What can hang from each mark
V: L Q
F: C
C: K W
Q: V
Y: L
G: Q
W: C L
K: C L
P: F G
L: K V Y

In the rows, zero is written as 128.
Known rows, with every way that one mark hangs from another
K{C{W} L}: [126 174 120 127 143 120 139 125 111 164 111 125 133 145 128 123 115 111
  98 127 111 138 132 100 129 131 153 102 132 170 157 114 129 138 180  86
 138 133 109 128 123 135 146 125  98 107 121 126]
F{C}: [117 159 120  97 128 131 109 122 126 129 131 123 135 143 143 122 138 111
 112 128 126 118 120 133 201 123 163  84 149 125 127 132 113 132 172  92
 142 117 135 169 129 127 129 139 190 128 146 128]
K{C L{V{Q} Y}}: [158 108 123 185 125 116 174 158  99 155 111  85 128 125 132 136 128 143
 144 130 123 142 136 132  78 148 159 202 191 171 124 103 111 126  77 124
 126 151 120 103 140 119 130 128  65 117 107 111]
W{C L{K Y}}: [125 112 142 108 144 143 135 120 146 145 128 155 113 138  83 129 134 120
 105 118  95 111 121 115  95 117 131 152 146 127 114 142 149 128  83 146
 132 118 128 138 128  87 135 120 178 129 103 120]
K{C L{V}}: [140 106 120 137 126  96 161 146 111 174 115 109 146 149 133 122 128 123
 126 130  96 147 134 131 119 146 148 175 130 156 130 110 105 132 137  83
 121 127 114 121 132 122 134 120  99 114 116 117]
V{L{K Y}}: [132 166 137 109 116 133 131 127 134 110 137 125 133 100 111 122 145 147
 108 131  90 123 130 139 128 116 113 142 162 124 104 159 154 128 137 161
 128 138 138 134 127 147 128 133 101 134 128 133]
W{C{K} L{Y}}: [112 150 133  82 149 149 134 104 141 150 111 164  95 165  76 127 128 101
 102 123 148  96 112 108  97 114 121 134 112 107 115 142 132 135  74 129
 147 112 122 128 118 102 133 109 192 135  96 107]
G{Q{V{L{K Y}}}}: [129 167 148 178 118 135 139 130 127  82 130 111 153  86 130 126 139 147
 115 134 158 140 129 152  88 121  79 109 131 140  76 155 147 130 140 194
 126 134 144 114 130 163 121 150 141 124 118 134]
L{K{C} V{Q} Y}: [155  80 134 171 126 139 150 146  96 143 122 100 109  95 144 136 135 146
 168 119 116 145 131 135  78 134 134 168 162 162 114 121 136 116  85 165
 126 147 140 110 141 115 131 132 103 135 125 112]
P{F}: [126  91 121  90 125 118 113 118 136 127 146 135 148 136 133 125 136 123
 133 122 102 112 129 131 211 126 179 102 124  93 134 126 123 129 185 104
 141 129 139 140 119 163 102 129 139 133 143 148]
W{C L{V{Q}}}: [140  80 131 150 149 120  88 126 140 111 143 155 164 174 132 141 104 122
 154 133 162 116 136 117  89 139 155 177 122 134 141 114 106 124  55 107
 122 114 117 145 134  89 121 113 157 136 127 116]
F{C{K W}}: [ 88 225 119  75 141 155  98  93 124 119 124 140  88 127 136 121 129 101
 122 128 170 129 111 107 171 103 127  24  84 130 143 129 133 135 176 134
 144 119 122 155 120 132 145 124 190 137 144 124]
Y{L}: [128 131 109 108 119 122 140 128 140 127 108 118 137 152 145 120 149 128
 111 117 118 115 125 128 192 131 136 115 126  99 138 137 107 130 156  63
 138 111 139 151 121 159 123 137 138 128 140 141]
L{K V Y}: [137  97 137 125 116 130 175 141 127 135 152 101  97  68 123 125 156 149
 159 132 111 136 122 147 135 119 103 158 159 128 120 140 145 114  80 163
 115 134 136 123 132 126 126 133 136 142 140 117]
C{K W{L{V Y}}}: [120 184 142 117 134 144 165 116 143 130 136 156  80 108  96 127 116 117
 138 141 177 122 111 113  88 112  82 134  58 118 137 127 141 120  62 169
 122 131 109  98 113 124 143 106 121 138 126 106]
W{C L{V Y}}: [140 101 137 121 131 125 162 142 153 150 144 150 118 136  93 128 119 128
 118 135 148 109 121 124  90 120 116 179 144 115 126 126 124 126  78 135
 124 112 112 117 127  87 127 115 158 131 107 106]
V{L{K Y} Q}: [140 155 132 147 127 140 103 130 124  82 132 116 141 106 132 131 140 152
 141 135 108 121 141 139 109 126 143 152 188 134 107 148 149 125  94 166
 133 149 145 140 132 148 122 132  90 139 134 135]
Y{L{K{C} V{Q}}}: [143  73 115 155 121 124 117 144 104 138 105 119 128 130 164 133 132 138
 165 102 103 156 139 130 105 140 119 162 130 145 130 109 116 122 111 121
 118 130 141 123 141 123 138 136  93 132 129 127]
C{K{L{Y}} W}: [105 197 122 108 141 146 168 112 123 143 110 117  78 109 100 126 142 122
 123 135 136 129 114 105 114 117 116 101 118 143 143 134 144 132 108 135
 135 135 109 113 116 147 141 118 106 127 113 119]
W{C}: [122 100 112  93 148 131 113 118 131 131 126 132 142 164 133 124 136 118
 123 126 138 105 124 112 160 121 157  97 145 123 141 139 121 134 157  88
 145 103 128 161 122 125 119 124 185 137 136 128]
P{F G{Q}}: [121  77 125 121 106 133 104 134 140 120 151 113 154 143 161 132 113 124
 128 131 200 107 143 129 203 136 157  66 161  62 127 131 112 130 180 107
 145 120 149 131 117 153  93 143 163 115 162 174]
V{L{Y} Q}: [151 168 124 149 126 139 114 137 126  82 130 114 161 133 135 132 129 149
 125 141 147 105 137 136 125 133 161 148 184 123 116 143 122 128 113 135
 141 148 138 138 127 166 113 130  84 136 132 136]
P{F G}: [124  49 116  82 111 119 109 138 139 140 138 128 143 148 143 127 116 130
 125 128 126 100 135 134 228 139 155  81 139  48 149 133 115 129 204  91
 131 123 141 129 121 139  93 133 127 124 155 170]
W{L{V{Q}}}: [146  97 134 167 138 114 109 127 135  99 145 143 170 155 145 140 113 122
 161 142 144 122 139 135 115 151 157 194 107 124 135 124 103 118  46  95
 124 132 129 138 132 120 116 118 121 135 145 121]
G{Q{V}}: [127 116 127 181 136 130 140 113 121  95 123 104 160 135 162 132 137 126
 128 133 193 130 125 143 131 138 125  87  91 132 107 137 115 131 140 105
 139 115 142 135 125 177 111 151 185 124 141 135]
L{K V{Q} Y}: [145  79 136 163 125 136 147 140 120 115 146  97 106  80 144 138 151 155
 183 132 136 140 130 143 115 131 127 170 169 142 121 132 136 111  47 169
 116 144 143 121 137 130 120 135 122 147 145 117]
Q{V{L{K{C} Y}}}: [142 146 134 138 122 126 147 136 108 136 106 129 128 105 114 118 131 142
  91 115  83 140 123 150  82 125  89 117 113 155  91 138 154 134 202 174
 117 141 133  94 136 149 135 138  92 122  96 124]
Q{V{L{K Y}}}: [133 136 138 140 124 126 147 132 129 105 127 125 130  93 112 122 148 152
 109 130 101 134 120 156 109 124  81 119 113 132  97 151 158 128 169 177
 115 136 135 107 132 155 123 141 106 133 112 130]

Rows
[106 131 118  98 146 140 150 115 125 162 100 124  91 154  86 125 147 122
 109 127 130 117 115 106 107 118 125 133 157 134 126 134 128 139  93 118
 138 114 114 137 121 110 135 111 155 125  91 112] : W{C{K{L{Y}}}}
[ 85 231 121  86 143 137 100  99 126 138 117 134  95 141 118 122 131 100
 107 130 134 142 117 105 153 111 130  62 101 149 148 120 131 140 156 111
 133 122 108 150 124 119 154 120 158 119 124 124] : F{C{K{L} W}}
[122 120 133 133 131 113 107 116 130  94 124 140 152 123 133 122 136 141
 112 128  83 142 128 152 128 131  94 109  88 128 109 153 147 131 189 147
 110 124 134 135 133 154 122 136 119 133 130 141] : Q{V{L{K}}}
[122  39 130 154 109 123 124 134 133 114 140 115 159 132 160 134 111 134
 130 130 204 115 134 145 176 144 123  54 115  70 120 127 115 132 206 119
 127 117 145 109 124 163  89 150 163 114 148 173] : P{F G{Q{V}}}
[123 153 114  99 131 139 129 124 118 158 105 136 107 116 137 121 126 124
 112 102  92 142 127 103 133 113 107  69 104 145 150 120 141 132 200 120
 131 122 131 126 124 135 154 134 109 119 124 138] : Y{L{K{C{W}}}}
[112 219 132 103 137 138  92 112 146 120 137 165 140 145 119 127 104  95
  92 135 137 116 124 115 153 118 149  78 102 129 148 122 131 134 161 109
 136 121 117 151 125 108 146 123 170 119 136 133] : F{C{W{L}}}
[136  70 121 151 123 124 114 136 129 107 124 112 127 119 163 134 145 148
 181 114 115 149 138 139 138 138 114 166 129 124 138 123 119 117  82 119
 112 121 141 145 135 128 124 139 107 139 150 136] : Y{L{K V{Q}}}
[152 158 129 148 129 139 106 137  99 111 111 120 141 116 127 129 126 142
 120 118  98 129 140 131  82 131 146 151 171 158 103 135 145 130 127 168
 138 155 144 125 138 142 133 132  75 128 117 126] : V{L{K{C} Y} Q}
[135  79 119 115 112 117 143 149 113 161 110 123 114 120 143 120 133 130
 132 103  71 153 130 134 130 128  92 139 110 132 130 115 123 125 147 118
 117 115 134 123 134 118 143 130 116 125 125 123] : Y{L{K{C} V}}
[134 135 128 140 134 126  58 114 124  75 133 133 174 132 149 133 129 140
 146 132  96 131 146 135 129 135 158 137 139 136 121 152 139 127 105 134
 131 140 144 159 134 152 121 130  97 139 147 139] : V{L{K} Q}
[113  92 139  93 151 128  92 104 144 136 137 172 145 166 100 128 123 105
 113 119  81 119 129 110 114 122 140 142 114 126 129 144 142 130 103 111
 132 107 127 161 127  85 134 120 191 132 115 125] : W{C L{K}}
[125  81 120 113 113 118 144 135 138 132 134 121 113 110 141 123 149 141
 156 115  87 147 128 142 154 125  92 149 121 112 133 129 127 120 122 117
 109 111 136 132 129 127 132 135 124 138 144 134] : Y{L{K V}}
[128 156 138 169 127 124 100 123 100 102 114 131 181 129 151 124 115 123
 101 118 141 156 136 141  77 129  90 104  91 163  78 138 140 137 195 162
 134 129 142 122 133 160 133 145 138 112 119 133] : G{Q{V{L{K{C}}}}}
[128 125 117 110 117 130 138 138 116 159 124 134 100 101 144 121 121 130
 135 107 103 161 127 113 112 114  74 102  93 150 155 109 138 126 175 143
 116 119 122 106 129 113 157 129  90 123 131 125] : Y{L{K{C{W}} V}}
[112 116 126 113  99 140  78 140 140 120 151 114 141 139 160 127 109 114
 107 128 209 113 140 136 209 130 163  40 169  71 120 121 106 136 214 121
 144 117 147 144 125 125 107 154 197 109 158 170] : P{F{C} G{Q}}
[148 102 127 182 126 116 168 153 123 125 128  85 132 116 131 139 143 155
 165 144 136 133 136 136 100 148 152 203 187 149 129 117 110 120  52 117
 118 144 122 119 135 125 119 129  83 128 124 119] : K{L{V{Q} Y}}
[139 115 130 146 117 110 195 153 132 150 131  94 121 113 115 124 149 148
 134 145 121 134 127 139 128 137 129 190 179 136 130 124 118 123  90 118
 116 133 113 116 129 127 123 127  98 125 122 118] : K{L{V Y}}
[137  83 123 175 133 105 126 135 122 115 132 103 158 141 151 138 134 142
 167 143 122 141 141 135 128 153 162 194 150 148 142 116 102 123  64  87
 120 136 122 137 134 129 118 124  91 130 143 126] : K{L{V{Q}}}
[ 92 238 133  80 142 150  80  87 139 122 125 176 101 155 107 126 108  81
  99 127 156 118 112 106 142 112 117  62  56 121 139 124 131 136 140 129
 141 119 115 147 121 107 154 116 190 128 128 119] : F{C{K W{L}}}
[131 113 125 163 133 129 153 126 117 124 107  97  94 121 121 138 144 142
 172 141 152 143 127 132  91 141 133 191 145 141 124 121 113 123  17 135
 122 142 119 114 130 126 123 119  89 134 119 110] : C{K{L{V{Q} Y}}}
[ 96 121 111  86 154 125 110 101 124 149 105 137 114 181 105 123 138 109
 116 121 121 126 123 104 123 125 142 117 113 139 140 136 120 140 109  87
 140 102 113 160 120 110 133 109 167 125 104 119] : W{C{K{L}}}
[143 163 128 148 123 122 156 139 134 101 119 116 141 124 121 120 138 151
  93 135 130 115 120 154 127 128  95 119 117 119 105 143 135 132 177 144
 124 133 129 110 128 173 115 136 105 130 117 129] : Q{V{L{Y}}}
[149 147 132 164 140 124 108 129 115 130 129 160 151 143 146 138  88 111
 146 135 157 134 138 108  73 139 145 147  90 158 154  97 120 123  99 123
 128 140 114 110 132 114 142 113  91 127 133 117] : K{C{W{L{V{Q}}}}}
[111 105 121 110 132 129 164 130 128 164 116 117  81 132  91 124 147 132
 134 131 143 135 117 119  87 117  98 157 145 139 130 123 125 133  66 144
 122 112 104 123 124  92 136 109 137 130  97 102] : W{C{K{L{V Y}}}}
[138 170 144 136 125 132 173 135 150 134 162 147 108  94 107 129 115 129
 127 147 153 118 121 123 106 121 102 151 110 122 147 123 137 119  95 151
 120 135 111  99 121 119 134 118 106 133 130 115] : C{W{L{V Y}}}
[153 126 139 176 131 127 150 137 137 111 138 129 136 124 125 141 122 138
 152 142 149 114 132 137  90 146 145 206 144 122 121 120 109 114  32 129
 125 143 128 117 130 118 118 122 112 135 133 115] : W{L{V{Q} Y}}
[130 128 129 133 130 111 112 122 103 123 105 140 154 137 134 118 123 127
  95 116  67 147 127 146  99 130  96 106  81 154 100 138 146 136 224 145
 117 132 131 119 136 149 133 136 103 120 114 130] : Q{V{L{K{C}}}}
[ 85 106 119  75 110 120  78 123 133 158 117 132  95 158 117 123 119 104
 102 124 115 129 127 128 206 135 149  72 137  69 136 118 113 142 204 106
 125 119 124 137 128  98 120 127 147 111 125 159] : P{F{C{K{L}}} G}
[107 133 115  64 107 139  85 138 143 140 157 139 107 124 143 124 105 121
 106 129 166 110 129 119 223 115 143   4 143  73 169 116 129 135 251 134
 131 123 127 125 123 111 117 137 147 120 159 172] : P{F{C{W}} G}
[147 172 138 133 127 132 184 146 128 163 134 149 110 108 105 126 101 119
 113 134 149 125 120 116  73 120 109 146 103 146 138 111 133 125 120 146
 127 141 109  85 124 112 148 114  99 119 114 108] : K{C{W{L{V Y}}}}
[156 105 124 174 124 131 157 145 120 109 140  90 122 101 152 135 142 156
 174 141 173 120 128 143 125 137 142 167 174 132 126 125 113 115  61 134
 129 139 136 122 133 140 112 131 112 142 147 121] : L{V{Q} Y}
[103 160 150  77 133 135  60 103 156 137 169 190 118 112 103 126 111  97
 109 115  85 133 125 116 174 108 150  70  92 113 138 113 161 130 193 167
 124 131 126 137 128  91 140 127 169 125 126 142] : P{F{C{W{L{K}}}}}
[139 133 142 121 133 131 154 127 117 167 110 148 119 128  92 126 124 110
  91 115  67 123 125 122  89 130 144 168 137 139 101 134 145 127 116 129
 134 141 136 115 133 110 141 128 130 116  97 111] : W{L{K{C} Y}}
[145  85 113 159 117 122 118 142 130 104 122 109 141 138 168 134 136 147
 169 127 152 127 135 138 154 141 131 159 132 114 145 113  95 120  93  90
 121 122 136 133 131 143 118 131 106 136 149 136] : Y{L{V{Q}}}
[128 154 137 125 132 119 138 121 148 118 154 162 144 125 125 129 103 114
 135 144 148 124 128 118 126 125 111 131  69 124 159 123 126 123 115 119
 122 122 108 122 119 119 133 116 113 133 145 121] : C{W{L{V}}}
